Each row was made from one small tree. The marks that hang from a mark follow it in brackets, in the order of their numbers. Every link used is in the known rows. Write each row's tree.
Known rows:
j489(j26): [ -2  -1  -7  16  29  -2   1   5   2   5  24 -10  16  14   2  -6   2   2
  11]
j489(j724): [  9   1 -18   9   3  -9   0  -3  13   9   5  -5  10   2  -5   0   9  -1
   2]
j126(j471): [ 13  -1 -27   8  -2 -25   3  11  12  -4  -8  -8   3   6 -13   1  22 -12
   9]
j126(j471(j26) j724): [ 29  -2 -30  -8 -18 -33  15  30 -14 -22   0  11 -12   1  -1  -5   9 -11
  16]
j471(j489(j26)): [ -3  -8   3  13  30  -4   7  -4 -11   5  15 -14  -5  12  17 -24 -15   1
   2]
j724(j26): [-14   7  -6  11  16  -2   9   2  -5   5  -8 -15  -7 -14  -4  -7  -8  -2
   4]
j191(j489): [-10  -1 -13   9  17   2  14  -6   6  32  16  -5  13  12  -1 -24  -4  -9
  21]
j724(j126 j471(j489)): [-22  -8  20 -10  -1 -17   3 -14   7  -7 -15 -24   1  -8  -3   2   9  12
 -29]
j126(j471(j26) j724(j489)): [ 23   7 -11  -8 -12 -16   7  42 -17 -16 -21  23 -21  13  -4 -10  -2 -11
  18]
j724(j26 j126 j489): [-32  11  32   5   5  19  -1  11   0   5 -36   4 -12   1  -9  -4 -18   2
  -8]
j191(j489(j26 j724)): [  6   1 -16  11  14  29 -17 -12   6  27  45  13  25  17   8  -4  -4  -2
  15]
j724(j26 j126 j471): [-31   6  16  -7  -6   1  -9 -10   6 -12 -16 -19   5 -26 -14  24  11  13
 -26]
j724(j26 j471 j489): [-23  21  20   0  19  17 -16   8  -6   0 -35  -9 -10 -16 -18  11  -3   8
 -11]
j126(j724(j26)): [ -4   9 -22   4   3 -20   9  22 -13  -1   0   3 -18  -7   2 -11 -19  10
   9]
j489(j724(j471)): [  6   6 -13  -2   0  -8 -15 -10  15  -1   2 -14  16 -12 -14  21  25  10
 -13]
j471(j26 j489 j724(j126)): [  1 -26  39 -13  -2  -8  48 -16 -23 -11  -6  -3 -27  -6  34 -23 -27  -1
   9]
j489(j724(j126)): [ -1  -3  -2   3 -13  -7  -1  -8  20   3   1  -1  15   4  -6   8  11   3
 -11]
j191(j489(j26)): [ -7  -1 -10  13  27  18   0  -5   1  27  39   1  22  21   7 -17  -8  -4
  22]

Write each row's tree:
[  2  -4  13 -17 -19   0  -3 -15   6 -16  -1  -9  18 -18 -10  26  27   4
 -22]
j489(j724(j126 j471(j26)))
[ -6   4  13   3 -11  -3  -6  19  17  -3 -35  10  -2  22 -16   3  10  -7
  -4]
j724(j126(j471) j489)
[ 24  -4  13  -5  -4  -1  20  13 -13 -13 -21  16 -22   5   7  -3  -4 -14
  28]
j126(j471(j26 j724(j489)))
[-17   6   3  -9 -15  30 -24 -24   9  14  11   4  15 -17  -6  20   2   7
 -15]
j191(j489(j724(j26 j126 j471)))
[  2  12  -4  10  19  -5  -5  37  -8   5   7  19  -6  29   4 -16 -20  12
  16]
j126(j724(j489(j26)))
[ -7  10 -10  -3  -1  28 -22 -20   3  19  14   1  10 -19  -7  15   0   4
  -4]
j191(j489(j724(j26 j471)))
[ 20 -12  -6  -4  -2 -17  20   3 -18 -16 -13 -10 -19  -5   7 -16   5 -23
   5]
j126(j471(j26 j489))
[ -3  -4  -2   6  -1  30 -18 -16  13  22  41  17  29  20   8   3  -4   2
   4]
j191(j489(j26 j724(j126)))
[  2   1 -11  -5  11 -22  -7  12 -13 -10  16  -4  -7   2  10  -4  -9  23
  -7]
j126(j724(j471(j489(j26))))
[  0   2 -12  -1 -26  26 -21 -13  11  13   9  19   6  -4  -4  12  -1  -8
  -2]
j191(j489(j724(j26 j126(j471))))
[ -3  -9  48 -10   0   8  36   3 -13  -6 -20  12 -16   7  16 -11 -20  -2
  19]
j471(j26 j724(j126 j489))
[ 17  -3 -11   7 -17   9 -30  -2  19 -12  23  15  21  14  -3  28  20   2
  -9]
j489(j26 j724(j126(j471)))
[ -3  -7  15 -14  14 -11  19 -12 -20 -13 -11 -29  -8 -21   4  -9   8  -3
 -11]
j724(j471(j26 j489))
[ 18   0 -19   4 -12   0 -15  -5  -4  -8 -13   2 -23 -11   3   3  -3 -10
  -8]
j126(j471(j489(j724(j26))))
[ -6  -3  -5   1 -10  14  -3 -15  17  26  19  10  20  12   0  -4   0  -3
   3]
j191(j489(j724(j126)))
[ 13   9 -37   2 -16 -24  -6  29  -7 -14  -5  13 -21  -6  -5   4  -4   1
   8]
j126(j471 j724(j26))
[ 16 -11   6  -5   3  -1  22 -14 -21  -3  -3  -9 -15 -10  16 -21  -9 -13
  -1]
j471(j26 j489(j724))
[ 13   1  -2 -11  -3  -1  -3 -12  -1 -12   1 -13  14 -21 -10  18  24   0
 -10]
j489(j724(j471(j26)))
[-13   7   7  -8 -17  10 -23 -16  11 -11  -8  -7   9 -27 -13  34  13  14
 -29]
j489(j724(j26 j126 j471))
[ -7 -21  26  -1   0 -16  32 -15  -3   2  -5  -4 -23   5  28 -21 -27  10
   5]
j471(j489 j724(j126))
[ -3   4  16   8  -1  13 -22  19  12  -7 -11  18   7  30  -9  10   6  -2
  -2]
j724(j126(j471) j489(j26))
